Each row was made from one small tree. The marks that hang from a mark follow it in brackets, in alphabetical order. Every link used is in the known rows. Write each row's tree.
(in the rows, 128 means zero)
Known rows
zupub[zeti[gere[diluf] zovaf]]: [130 131 101 139 160  49 157 123 131 131 147 135 125 132 150 116 123 107
 109 155  82 151 124 156 111 143 130 149 115 151 121 117 101 118 137 121
 121]
resa[diluf[gere tokap vebak]]: [133 130 100 130 148 144 119 133 124 124 124 123 123 135 165 123 128 124
 142 137 116 126 151 141 143 144 192 145 141 107 129 120 132 130 122 130
 100]
sasof[kazu zupub[zeti]]: [130 113 139 121 160 169 127 129 138 120 123 125 142 137 160  99 102 115
 154 110  53 132 128 128 100 144 142  97 106 120 130 121  83 122 136 128
 108]
sasof[kazu]: [126 116 128 106 143 154 136 129 135 123 112 135 140 128 150  95 110 137
 129  94 106 122 123 139  98 128 132 122 128 138 125 132 114 129 131 128
 124]
zovaf[zeti[gere zupub]]: [136 142  81  91 131 114 134 109 121 137 124 149 126 128  85  73 118 107
 129 118 134 125 117 133 133 151 130 136 129 140 136 128 139 111 112 138
 116]
resa[diluf]: [129 132 117 132 133 153 131 126 120 127 148 125 141 135 157 135 113 129
 132 106 124 123 124 129 134 126 173 139 125 120 140 132 125 130 128 130
 113]
zeti[gere[diluf[vebak]]]: [127 136 110 112 163  86 125 127 126 126 122 136 123 126 127 122 136 128
  85 132 105 138 140 144 150 147 135 166 149 142 131 117 116 121 125 127
 117]
zeti[gere[diluf[resa tokap]] zovaf]: [133 131  79 113 133  58 136 143 123 126 107 137 124 130 148 125 137 130
  99 150  92 147 132 160 118 149 113 160 145 147 117 120 102 122 135 132
 123]
vamivas[diluf[tokap]]: [129 121 101 137 119  98 129 127 126 128  90 132 102 126 148 105 142 118
 149 176 109 132 167 125 127 144 110 106 143 129 113 133 121 125 127 132
 148]
vamivas[diluf[gere tokap vebak]]: [127 121  97 136 144  96 122 128 130 124  79 139  87 128 152 111 155 126
 151 181 110 130 173 132 117 154 122 120 157 114 107 124 123 126 121 131
 135]
vebak[diluf[gere resa] mufud]: [135 123 169 172 107 217 117 122 114 129 138 133 129 125 127 155 136 200
 136 120 111 127 137 118  93 138 112 120 148  79 119 127 105 136 120 146
 114]
diluf[gere tokap vebak[mufud[biku]]]: [130 122  93 148 134 156 107 129 125 118 100 124 105 121 150  99 147 133
 134 202  99 135 170 140 151 157 153 124 148  94  97 108 140 134 113 129
  95]
resa[diluf[gere[zeti] tokap vebak]]: [138 131 102 117 147 128 129 129 126 127 133 124 129 134 175 108 126 120
 145 135 127 127 153 144 152 145 203 134 144 109 131 121 121 133 123 133
  89]
zeti[gere zovaf zupub]: [137 141  75 124 128  91 144 127 131 131 106 161 128 140 129 102 118 129
 137 108 132 132 110 164  85 143 109 129 122 133 114 121 122 114 118 130
 162]
gere[diluf[resa tokap] zeti]: [147 121 123  91 118  86 152 143 131 135 145 115 131 119 140 106 129 135
  99 140 138 140 159 153 178 148 173 107 146 127 125 126  95 138 139 146
  75]
gere[zeti[zovaf]]: [138 126 113 105 125  58 150 120 132 132 140 134 141 130 167 105 125 124
 140 124 143 134 121 149 122 131 132 101 136 144 121 129 105 136 136 132
 102]
vamivas[diluf[resa tokap vebak[mufud]]]: [131 115 114 157 117 124  99 135 119 127  85 134  93 120 133 116 158 152
 140 184  70 132 184 115 136 156 126 115 155 111 104 129 136 124 125 139
 118]
vamivas[diluf]: [123 123 115 140 130 103 133 121 126 126 106 141 105 128 144 122 140 132
 140 148 120 127 144 120 108 135 103 113 142 129 118 135 116 127 126 131
 148]
zovaf[zeti[gere]]: [129 140  90  90 138  94 125 108 115 132 125 139 128 125 104  88 129 102
 118 137 113 131 118 122 142 148 122 155 140 153 141 129 131 114 120 133
 104]
zupub[zeti[gere zovaf]]: [130 133 106 146 153  65 150 120 129 132 141 139 126 134 148 106 126 103
 127 158  82 150 122 148 105 140 123 148 110 148 121 119 106 114 134 121
 132]
vebak[diluf[gere resa] mufud[biku]]: [126 120 153 179 100 252 128 122 109 123 142 136 126 126 135 113 133 201
 129 138 110 128 141 121 106 134 106 117 141  71 114 125 109 138 118 150
 100]
gere[diluf]: [129 124 119 115 143  95 142 134 131 126 141 119 126 123 130 147 123 134
  91 122 130 132 131 147 141 133 141 131 138 135 127 123 117 137 134 129
 105]
diluf[gere resa]: [131 126 139 132 120 185 134 145 127 127 125 141 112 131 115 150 144 158
 125 129 149 130 121 127  96 135 141 150 134  88 122 127 100 130 122 143
 133]
vebak[diluf[gere resa tokap] mufud]: [140 122 155 168  97 211 114 128 114 130 123 124 126 124 130 138 138 186
 145 146 102 131 159 124 111 146 119 113 149  79 115 124 110 134 120 147
 113]
gere[zeti]: [139 129 135 102 125  95 146 118 132 134 148 130 141 126 149 100 124 122
 133 122 154 131 131 136 148 132 148 101 134 132 130 130 104 134 130 135
 105]
tokap[diluf[gere resa]]: [128 129 141 129 138 165 133 149 127 126 119 145 123 138 146 166 149 182
 153 137 144 131 138 122  74 127 155 146 132  78 120 125 107 127 119 143
 134]
vamivas[diluf[resa]]: [126 120 126 144 117 132 128 133 122 128 105 144 101 128 128 127 148 151
 135 146 112 128 148 114 106 138 109 122 141 115 118 138 113 124 128 141
 144]
gere[diluf[resa vebak] zeti]: [139 121 139  97 147  81 138 137 131 133 153 125 127 119 134 118 136 153
  91 113 125 134 152 149 170 145 177 123 154 127 127 124 111 139 138 144
  54]
biku[mufud]: [119 124 115 130 111  77 136 113 122 122 130 115 137 125  99 100 124 145
 126 137 148 132 121 110 134 137 132 136 116 118 127 124 113 134 129 118
 124]
zupub[zeti[gere[diluf[vebak]] zovaf]]: [129 130 102 142 170  44 148 124 131 131 143 134 122 132 149 113 127 109
 109 154  72 150 131 156 117 146 135 154 120 152 120 114 111 117 136 120
 110]

Write each row's tree
[131 132  71 113 154  29 128 135 125 124 101 135 122 130 157 117 139 121
 102 151  82 145 140 165 127 152 116 160 152 158 115 115 118 122 134 124
 112] | zeti[gere[diluf[tokap vebak]] zovaf]
[145 130 105 107 117  78 158 121 137 137 139 143 139 133 150  92 113 129
 150 104 163 128 118 159 114 134 141  82 126 131 117 128 114 133 128 136
 115] | gere[zeti[zovaf zupub]]
[137 139  81  86 133 112 138 118 120 137 130 146 123 126  78  86 119 120
 107 114 131 128 120 139 138 154 140 141 134 137 136 127 133 114 115 143
 102] | zovaf[zeti[gere[diluf[resa]] zupub]]
[139 137  76 119 131  89 151 140 130 132 115 157 123 136 120 119 119 147
 107 102 127 135 116 171  93 148 121 136 128 129 114 120 112 118 124 137
 142] | zeti[gere[diluf[resa]] zovaf zupub]
[137 124 160 142 105 181 119 140 118 135 115 121 127 131 117 101 135 166
 150 119 101 128 168 127 132 136 113 124 141 105 136 133 126 124 134 149
 108] | vebak[diluf[resa tokap]]
[136 123 122 132 132 160 104 155 128 127  92 128  97 128 118 117 160 147
 138 168 104 134 174 135 139 157 164 152 150  89 112 117 134 124 122 142
 101] | diluf[gere resa tokap vebak]
[129 117 119 118 164 136 130 128 135 118 114 134 143 141 173  96 105 113
 151 114  41 138 121 137  84 149 126 111 111 131 126 118  74 118 137 126
 115] | sasof[kazu zupub[zeti[gere zovaf]]]
[133 116 117 157 107 183  84 148 114 125 102 119 110 117 119  88 151 157
 125 192  56 136 187 122 178 154 156 130 141  95 104 118 159 126 124 141
  74] | diluf[resa tokap vebak[mufud[biku]]]
[134 130 117 133 149 143 124 116 122 125 153 131 135 130 174 139 124 143
 133 119 127 124 131 135 133 141 197 132 145 103 127 122 116 139 118 132
  86] | resa[diluf[gere[zeti] vebak[mufud]]]
[131 130 106 141 155  65 154 129 129 132 147 136 124 132 143 118 127 116
 107 154  79 152 125 153 111 144 133 153 115 144 121 118  99 117 137 125
 119] | zupub[zeti[gere[diluf[resa]] zovaf]]
[135 134 109 110 135 112 131 139 123 129 117 132 124 126 122 115 137 128
  88 147 107 143 149 142 155 150 137 162 142 132 129 122 103 118 127 135
 128] | zeti[gere[diluf[resa tokap]]]
[135 129 111 110 135  95 158 122 136 127 135 141 127 133 164 129 132 128
 140 131 170 133 111 151  94 134 137 116 141 118 117 123  88 139 125 133
 124] | diluf[gere[zeti[zovaf]]]
[121 122 111 141 154 101 126 121 130 123  95 148  91 129 148 129 153 139
 142 154 121 126 151 127  98 145 116 126 156 115 112 126 120 128 120 131
 137] | vamivas[diluf[gere vebak]]
[125 129 106 149 148 179 121 121 118 119 145 131 128 132 168 133 124 146
 128 130 114 123 131 131 130 137 184 143 138  97 123 119 129 136 117 131
  91] | resa[diluf[gere vebak[mufud[biku]]]]
[151 125  82  91 122  39 169 133 140 136 137 126 133 126 156  92 110 122
 122 125 154 136 143 182 144 148 161  77 138 137 111 121 106 139 135 137
  90] | gere[diluf[tokap] zeti[zovaf zupub]]
[131 136  79  82 149  70 122 114 117 132 120 131 122 121 104  85 132 102
 104 147  99 134 138 134 163 157 135 156 151 156 137 123 137 117 123 133
  82] | zovaf[zeti[gere[diluf[tokap vebak]]]]
[136 141  76  84 139  99 141 112 122 136 130 144 125 126  86  83 116 111
 109 115 135 127 119 142 139 154 138 137 134 144 136 125 134 115 114 138
 104] | zovaf[zeti[gere[diluf] zupub]]
[146 126  95  94 133  45 173 127 140 135 152 135 136 128 151 112 108 136
 113  99 165 131 122 178 126 139 154  85 136 137 116 123 103 142 134 137
  91] | gere[diluf zeti[zovaf zupub]]
[131 128 144 119 155 136 124 145 130 128 120 147 121 136 152 147 156 185
 156 132 136 131 153 127  95 136 175 142 145  81 119 122 114 129 120 146
 100] | tokap[diluf[gere[zeti] resa vebak]]
[126 126 146 134 150 142 105 150 124 128 112 139 123 134 136 150 154 187
 151 133 101 129 160 117 106 131 159 148 137  94 123 125 142 122 124 142
 102] | tokap[diluf[resa vebak]]
[133 128 133 119 137 131 143 145 130 128 125 148 129 139 165 156 148 180
 159 133 152 134 134 132  71 129 157 133 137  86 117 126  95 131 123 146
 121] | tokap[diluf[gere[zeti[zovaf]] resa]]
[130 120 133 171  96 206 118 117 110 125 127 117 134 122 147  79 123 167
 140 165  85 131 167 127 147 138 103  95 138  98 114 124 132 135 123 140
  94] | vebak[diluf[tokap] mufud[biku]]
[124 130 129 127 169 121 122 137 132 124 111 143 119 137 158 156 151 169
 157 139 131 128 149 129  87 132 159 145 143  93 118 117 129 128 117 133
 117] | tokap[diluf[gere vebak]]
[131 122 141 157 135 182  98 138 122 124 120 139 106 122 117 160 156 178
 120 146 102 129 141 122 111 149 157 150 151  81 107 117 128 132 116 140
  99] | diluf[gere resa vebak[mufud]]
[125 122 145 174 106 211 122 110 110 124 143 127 138 124 145  98 121 179
 132 138  97 127 145 122 128 129  96 101 137  98 118 126 128 137 122 140
  96] | vebak[diluf mufud[biku]]
[139 118 127 152 112 159  77 148 118 129  99 117 111 116 114 117 153 155
 129 178  58 135 184 121 168 157 160 131 146 101 108 120 156 124 126 138
  85] | diluf[resa tokap vebak[mufud]]
[119 119 103 157 142 127 123 116 124 119 101 148  93 125 155 120 151 148
 135 175 109 128 152 124 105 147 113 116 155 105 101 123 121 133 116 131
 126] | vamivas[diluf[gere vebak[mufud[biku]]]]
[141 120 160 169  91 200 103 128 110 133 124 118 132 120 124 124 134 184
 142 143  80 131 167 118 132 143 115 108 145  93 120 129 126 131 126 146
 103] | vebak[diluf[resa tokap] mufud]
[130 118 130 112 171 152 133 129 137 119 124 129 142 137 161  97 103 115
 133 110  49 138 129 135 107 151 143 112 113 126 132 117  71 119 135 128
 109] | sasof[kazu zupub[zeti[gere[diluf]]]]
[125 117 127 161 128 130 103 128 118 126 101 143  96 121 130 134 156 165
 131 159  80 128 162 109 117 148 118 121 153 110 109 132 132 126 125 138
 119] | vamivas[diluf[resa vebak[mufud]]]
[130 119  98 131 141 103 119 136 126 122 123 110 117 115 138 116 132 136
  92 170  86 136 169 149 177 150 155 122 148 125 110 113 143 137 129 128
  72] | gere[diluf[tokap vebak[mufud[biku]]]]
[125 123 140 173 112 220 133 109 113 122 141 133 130 126 150 107 125 182
 135 142 119 127 137 127 107 132 100 108 141  84 114 122 113 140 116 140
 105] | vebak[diluf[gere] mufud[biku]]
[130 119 134 116 166 162 128 127 136 120 120 131 143 139 160  92 104 112
 146 113  49 137 127 129 103 149 138 112 109 125 132 119  74 116 133 128
 117] | sasof[kazu zupub[zeti[gere]]]
[127 119 157 180  93 241 116 122 106 126 143 130 133 123 129 102 128 199
 127 135  88 128 148 115 126 131 102 110 136  85 119 130 126 135 124 149
  91] | vebak[diluf[resa] mufud[biku]]
[129 118 109 141 131 125 118 141 126 125  80 142  84 127 137 116 163 145
 146 177 102 132 176 126 116 155 128 129 157 101 107 127 121 124 123 141
 130] | vamivas[diluf[gere resa tokap vebak]]
[147 119 102  93 117  50 155 146 131 133 138 119 131 122 157 111 129 136
 108 142 126 143 148 165 151 146 157 106 148 137 117 125  94 140 145 143
  73] | gere[diluf[resa tokap] zeti[zovaf]]
[134 129 100 142 141 153 113 127 120 123 127 121 126 130 168 135 128 132
 140 149 104 126 152 136 142 147 193 139 143 101 121 118 131 133 118 129
  97] | resa[diluf[gere tokap vebak[mufud]]]
[129 130 133 114 167 106 130 132 134 127 121 143 125 137 168 143 149 166
 160 137 143 130 150 133  96 134 169 132 146  95 119 118 118 131 118 136
 106] | tokap[diluf[gere[zeti] vebak]]
